Known rows, with every way that one mark hangs from another
{Q173 {Q456 {Q664 Q455 Q506}}}: -1.04 -1.27  0.29 -0.01 -0.15 -0.50 -0.20  0.61 -0.18  1.71  4.32  1.58  1.36 -1.98  1.48 -0.44 -1.22  0.93 -0.92 -2.58 -0.73 -1.01
{Q849 {Q80 {Q290 {Q173 Q455 Q456} Q664}}}: -0.37 -2.37 -0.32 -1.43 -0.05  0.51 -1.35 -0.49 -0.93  1.82 -1.97  0.39  0.10 -0.41 -0.49 -0.59 -0.04  2.45  1.07 -3.72  2.03 -2.57
{Q80 Q290}:  0.62 -2.26 -0.93  0.48 -0.57 -1.17 -1.28  0.01 -0.15  1.29 -2.95  0.88  0.13  0.33  1.33 -1.39 -1.12  0.62  0.60 -3.23  0.79 -1.70
{Q456 {Q664 Q506}}: -0.38 -1.42 -0.77  0.00  0.11  0.00 -0.07  0.46 -0.31  2.66  3.78  2.33  0.32 -1.10  2.36 -0.95 -2.12 -0.15 -0.85 -1.71 -0.47 -0.48
{Q268 Q456}:  0.58 -0.92  0.27  0.19 -0.55 -2.74 -0.31  0.03  0.24  4.01 -3.53  1.02  0.29 -2.15  1.22 -1.66 -1.46  1.06 -0.55 -3.30  1.45 -0.03
{Q80 {Q290 {Q173 Q456} {Q664 {Q506 Q268}}} Q455}: -1.68 -2.03 -0.33  1.95  0.78 -0.58 -2.09 -0.04 -0.90 -2.62  3.08  0.11  0.07  1.33 -0.43  0.53  0.45  1.06  1.47 -1.41  2.00 -2.17
{Q268 {Q456 {Q664 Q455 Q506}}}: -0.56 -1.17  0.62  0.82  0.19 -2.38 -0.22  0.15  0.47  3.44 -0.27  2.03  0.44 -2.78  1.20 -1.32 -2.07  0.33 -1.02 -2.58  0.18  0.11
{Q268 Q456 Q506}:  0.68 -0.71 -0.09  0.87 -0.05 -1.52 -0.83  0.15  0.94  4.80 -5.00  1.55 -1.03 -2.58  1.21 -0.62 -1.42  1.72 -0.61 -3.76  1.84  0.03
{Q455 {Q664 Q456 {Q506 Q268}}}: -0.27 -1.22 -0.07 -0.75 -0.14  0.18 -1.01  1.03  0.07 -0.47  6.71  1.17  0.68 -0.78  1.64 -0.20  0.60 -0.89 -0.63 -1.27  1.44  0.09
{Q455 {Q664 Q456 {Q506 Q80 Q173 Q268}}}: -0.18 -1.31 -0.18 -0.99 -0.25 -0.40 -0.59  0.85  0.67 -0.87  7.06  1.01  0.52 -1.22 -0.40  0.44  0.41  0.61 -0.55 -0.48  1.29 -0.18
{Q173 Q455 {Q456 {Q664 Q506}}}: -1.08 -1.29  0.35 -0.68 -0.28 -0.82 -0.22 -0.01 -0.32  3.55  3.21  1.74  1.38 -2.05  1.85  0.00 -1.38  1.92 -0.46 -2.62 -1.79 -1.92
{Q664 {Q506 Q173}}: -0.09 -1.26 -1.48  0.38 -0.25 -1.98 -0.12  0.59  0.68 -0.61  2.48  0.80 -1.49 -1.39 -0.01 -0.70 -1.65  1.03 -0.52  0.48  1.32 -0.60
{Q664 Q455 Q456 {Q506 {Q80 Q290} Q173 Q268}}: -1.08 -2.12 -0.69  0.74 -0.20 -0.03 -0.74  0.62  1.89 -4.78  4.08  0.89  0.05 -0.99 -2.36  0.38 -2.04  1.54 -0.67 -0.14  1.58 -0.72
{Q506 {Q80 {Q455 Q664}} Q173 Q268}: -0.02 -1.24 -0.41  0.71 -0.70 -0.20 -0.22 -0.06  0.51 -5.51 -1.14  0.67  0.52 -0.92 -1.74  1.17 -0.52  2.83  0.24 -0.70  2.15 -0.52
{Q664 Q455 Q456 {Q506 {Q80 Q290} Q268}}: -1.10 -2.11 -0.82  0.28 -0.13  2.00 -1.02  0.16  1.72 -2.65  3.86  1.36 -0.10 -0.45 -0.19  0.02 -1.86  0.91 -0.79 -1.43  0.71 -0.42
{Q664 Q455 Q456 {Q506 Q80 Q173}}: -1.31 -1.43 -1.04  0.75 -0.21  0.05  0.06  0.33  1.77  1.02  4.49  0.83  0.17 -1.68 -2.06  0.47 -1.99  2.44 -0.90 -0.81 -0.09  0.25
{Q173 {Q456 Q664}}: -0.18 -1.17  0.55 -0.62 -0.62 -0.81  0.00  0.80 -0.85  3.17  2.82  1.59  2.26 -1.44  1.82 -0.67 -1.01  1.15 -0.63 -3.63 -0.33 -1.33
{Q506 Q80 Q268}:  0.67 -1.15 -1.23 -1.41 -0.93  2.12 -0.02 -0.33  0.99 -3.11 -1.51  1.35  0.09 -0.92  1.06 -0.50 -1.79  1.44 -1.08 -2.22  1.30 -0.49
{Q290 Q80 {Q173 Q456}}: -0.28 -1.08 -0.56 -1.03  0.11 -0.60 -0.54  0.02 -0.73  2.18 -2.23  0.13 -0.39 -1.11  0.19 -0.39 -1.20  4.81 -0.25 -3.61 -0.44 -1.18
{Q173 Q455 {Q456 {Q664 {Q506 Q80 Q268}}}}: -0.97 -1.33  0.32 -1.37 -0.39  0.35 -0.13 -0.20  0.12  1.13  3.52  1.93  1.29 -2.07  1.52  0.35 -1.64  2.14 -0.78 -2.17 -1.51 -2.03
{Q506 {Q80 {Q290 Q173 Q664}}}:  0.00 -1.89 -1.49 -0.86  0.10  0.57 -0.99 -0.95  0.28  3.10 -0.21  0.61  0.64  0.32 -0.43 -0.27 -0.18  1.83  0.35 -3.55 -0.14 -1.65
{Q456 {Q664 {Q506 {Q80 Q455}}}}: -0.74 -1.55 -0.85  0.64  0.15  1.30 -0.04 -0.30 -0.24  3.70  2.91  2.48  0.24 -0.58  1.78  0.00 -2.21  1.43 -0.31 -1.93 -1.20 -0.27
{Q849 {Q80 {Q455 Q664}}}: -0.08 -1.80 -0.31  0.27 -0.51  1.56 -0.77 -0.46 -1.20  2.02 -3.95  1.09 -0.34 -0.43  1.18 -0.18 -0.11  2.70  1.10 -3.27  2.35 -0.12
{Q80 {Q290 Q173} {Q455 {Q664 Q456 {Q506 Q268}}}}: -1.11 -2.29  0.13  1.92  0.70 -0.36 -2.36  0.30 -0.72 -0.78  2.33  0.86  0.65  1.92 -0.35  0.56  0.52  1.55  1.64 -1.15  2.06 -1.18

Rows
-0.13 -1.28  0.78  1.45 -0.49 -1.84  0.25  0.12  0.52 -3.29 -2.34  1.55  0.99 -2.04 -2.10  0.50 -2.43  3.04 -0.21 -1.10  2.44 -0.48 : {Q506 {Q80 Q455} Q173 {Q268 {Q456 Q664}}}
-2.31 -0.99 -1.46  0.28  1.26  1.07 -0.91 -0.06  0.04  1.39  3.76 -0.25 -0.58 -1.26 -0.90  0.36 -0.70  2.13 -0.75 -3.06 -0.82  0.13 : {Q290 Q80 Q173 {Q664 Q455 Q456 Q506}}
-0.56 -2.59 -0.52 -0.25 -0.19  0.54 -1.21  0.53 -0.02 -3.61  1.04  0.46 -0.82 -0.85 -1.21 -0.55 -0.90  0.57  0.39 -1.84  3.61 -1.43 : {Q849 {Q80 {Q290 {Q664 Q455 Q456 {Q506 Q173 Q268}}}}}
-0.13 -0.97 -0.40  1.22 -0.18 -0.04 -0.71  0.02  0.54  2.59 -0.99  0.90 -0.19 -1.51 -0.98  1.95  0.11  4.32  0.50 -2.74  0.61 -0.90 : {Q268 {Q506 {Q80 {Q455 Q664}} {Q173 Q456}}}
 0.05 -1.79 -0.39  0.23 -0.17 -0.61 -0.81 -0.10  0.86  2.90 -2.00  1.54  0.31 -1.84 -1.15  1.36 -1.40  4.09  0.29 -3.27 -0.57 -2.54 : {Q268 {Q506 {Q80 Q290} {Q173 Q455 {Q456 Q664}}}}
 0.21 -0.82 -1.03  0.61 -0.20 -1.12 -0.73  0.22  0.82  1.21 -3.62  0.95 -0.22 -2.23 -0.45  0.91 -0.57  2.53 -0.15 -2.45  0.94 -1.05 : {Q268 {Q506 {Q173 {Q455 Q664}}}}
 0.08 -1.99 -0.42 -1.48 -0.15 -0.24 -1.23 -1.07  0.22  4.12 -1.05  0.86  1.18 -0.05 -0.27  0.19  0.40  3.56  0.76 -3.52 -1.08 -2.33 : {Q506 {Q80 {Q290 {Q173 {Q455 Q664} Q456}}}}
-0.65 -0.80 -0.81 -0.09  0.20 -0.71 -0.68  0.24  0.34 -1.93  4.48  0.50 -0.89 -1.77  1.50 -0.87 -0.26 -1.90 -0.93 -1.44  1.89 -0.36 : {Q290 {Q664 {Q506 {Q268 Q456}}}}
-1.12 -1.19 -0.74  0.93 -0.17 -2.21 -0.18  0.52  1.13 -2.24  2.57  0.35 -0.54 -2.32 -0.96 -0.12 -1.26  1.72 -0.72 -0.15  0.73 -0.64 : {Q664 Q455 {Q506 {Q173 Q456}}}
-0.37 -2.54 -0.23 -1.10 -0.36 -0.29 -1.23  0.10 -0.39 -3.10  0.50  0.37 -1.13 -1.22 -0.60 -0.38 -0.47  1.36  0.81 -1.61  3.03 -2.63 : {Q849 {Q80 {Q290 {Q664 {Q506 {Q173 Q455 Q456} Q268}}}}}
-0.96 -2.72 -0.44  1.54 -0.04  0.41 -1.36  0.12 -1.02  0.57  0.56  0.50 -0.90  0.28 -1.01  0.09 -0.73  1.97  1.73 -2.07  3.00 -1.26 : {Q849 {Q80 {Q290 {Q664 Q456 {Q506 Q173}}} Q455}}
-0.49 -1.10 -1.44 -0.55  0.21  0.05 -0.54 -0.96 -0.24  2.27 -6.50  0.41 -0.65 -1.14  0.12 -0.18 -2.15  5.11 -0.15 -3.49 -1.19 -1.11 : {Q290 Q80 {Q173 Q455}}
-0.02 -1.40 -1.72 -0.29 -0.29 -0.96  0.12 -0.10  1.17  0.89  2.69  1.00 -1.48 -1.41 -0.48 -0.20 -1.71  2.28 -0.50  0.17  0.29 -0.55 : {Q664 {Q506 Q80 Q173}}
 0.02 -0.99  0.76  0.16 -0.41 -1.20 -0.21  0.58  0.47 -3.48 -2.47  1.77  1.13 -2.46  0.99 -1.29 -2.22 -0.24 -1.41 -2.68  2.31 -0.17 : {Q506 {Q268 {Q456 {Q664 Q455}}}}
-0.70 -1.16  0.54 -0.07 -0.50 -0.48 -0.03  0.61 -0.43  1.85  1.61  1.42  2.45 -1.88  1.23 -0.50 -1.13  1.30 -0.81 -3.90 -0.56 -1.11 : {Q173 {Q456 {Q664 Q455}}}
-1.77 -1.07 -1.29  0.66  0.12  0.29 -0.18  0.17  1.11  0.97  6.85  0.08  0.84 -1.71 -1.63  0.60 -0.41  0.37 -0.84 -1.96 -0.12 -0.03 : {Q290 {Q664 Q455 Q456 {Q506 Q80 Q173}}}
-0.79 -0.98  0.10 -0.55  0.20 -0.50 -0.22  0.43 -0.42  2.04  0.83  1.24  2.58 -1.09 -0.33 -0.41 -0.89  2.41 -0.69 -3.03  0.43 -1.13 : {Q290 {Q173 {Q456 {Q664 Q455}}}}
-0.58 -1.52 -1.03  1.29  0.51  1.69 -1.57 -0.68  0.31  3.78 -1.57  0.92 -0.26  0.13 -0.20  1.47  0.01  3.45  0.90 -4.02  0.32 -1.57 : {Q268 {Q506 {Q80 {Q290 {Q173 Q456} Q664} Q455}}}
-2.10 -0.89 -0.94 -0.53  1.06  0.46 -1.00 -0.02 -0.01 -4.22  3.41 -0.54 -1.18 -1.92 -0.51  0.45 -0.13  2.06 -0.92 -2.22  0.09 -0.97 : {Q290 Q80 {Q173 Q456} {Q664 Q455 {Q506 Q268}}}
-0.78 -1.10  0.34 -1.16 -0.39 -1.47 -0.91 -0.28 -0.15  3.10  3.17  0.68  0.81 -1.98  1.87  0.33  1.01  1.88  0.03 -2.42 -1.32 -1.73 : {Q173 {Q455 {Q664 Q506}} Q456}
-0.43 -1.07 -0.11 -0.52 -0.62 -0.31 -0.74 -0.21 -0.09  4.09 -0.19  0.86  2.13 -1.23  1.19  0.10  0.09  1.42 -0.13 -3.81 -0.98 -0.76 : {Q173 {Q455 {Q664 Q456}}}
 0.47 -0.78  0.18  0.23 -0.07 -2.49 -0.62 -0.52  1.58  4.99 -4.97  1.23 -0.56 -3.53 -1.35  0.95 -0.61  3.91 -0.16 -3.04  0.60 -0.72 : {Q268 Q456 {Q506 Q80 {Q173 {Q455 Q664}}}}
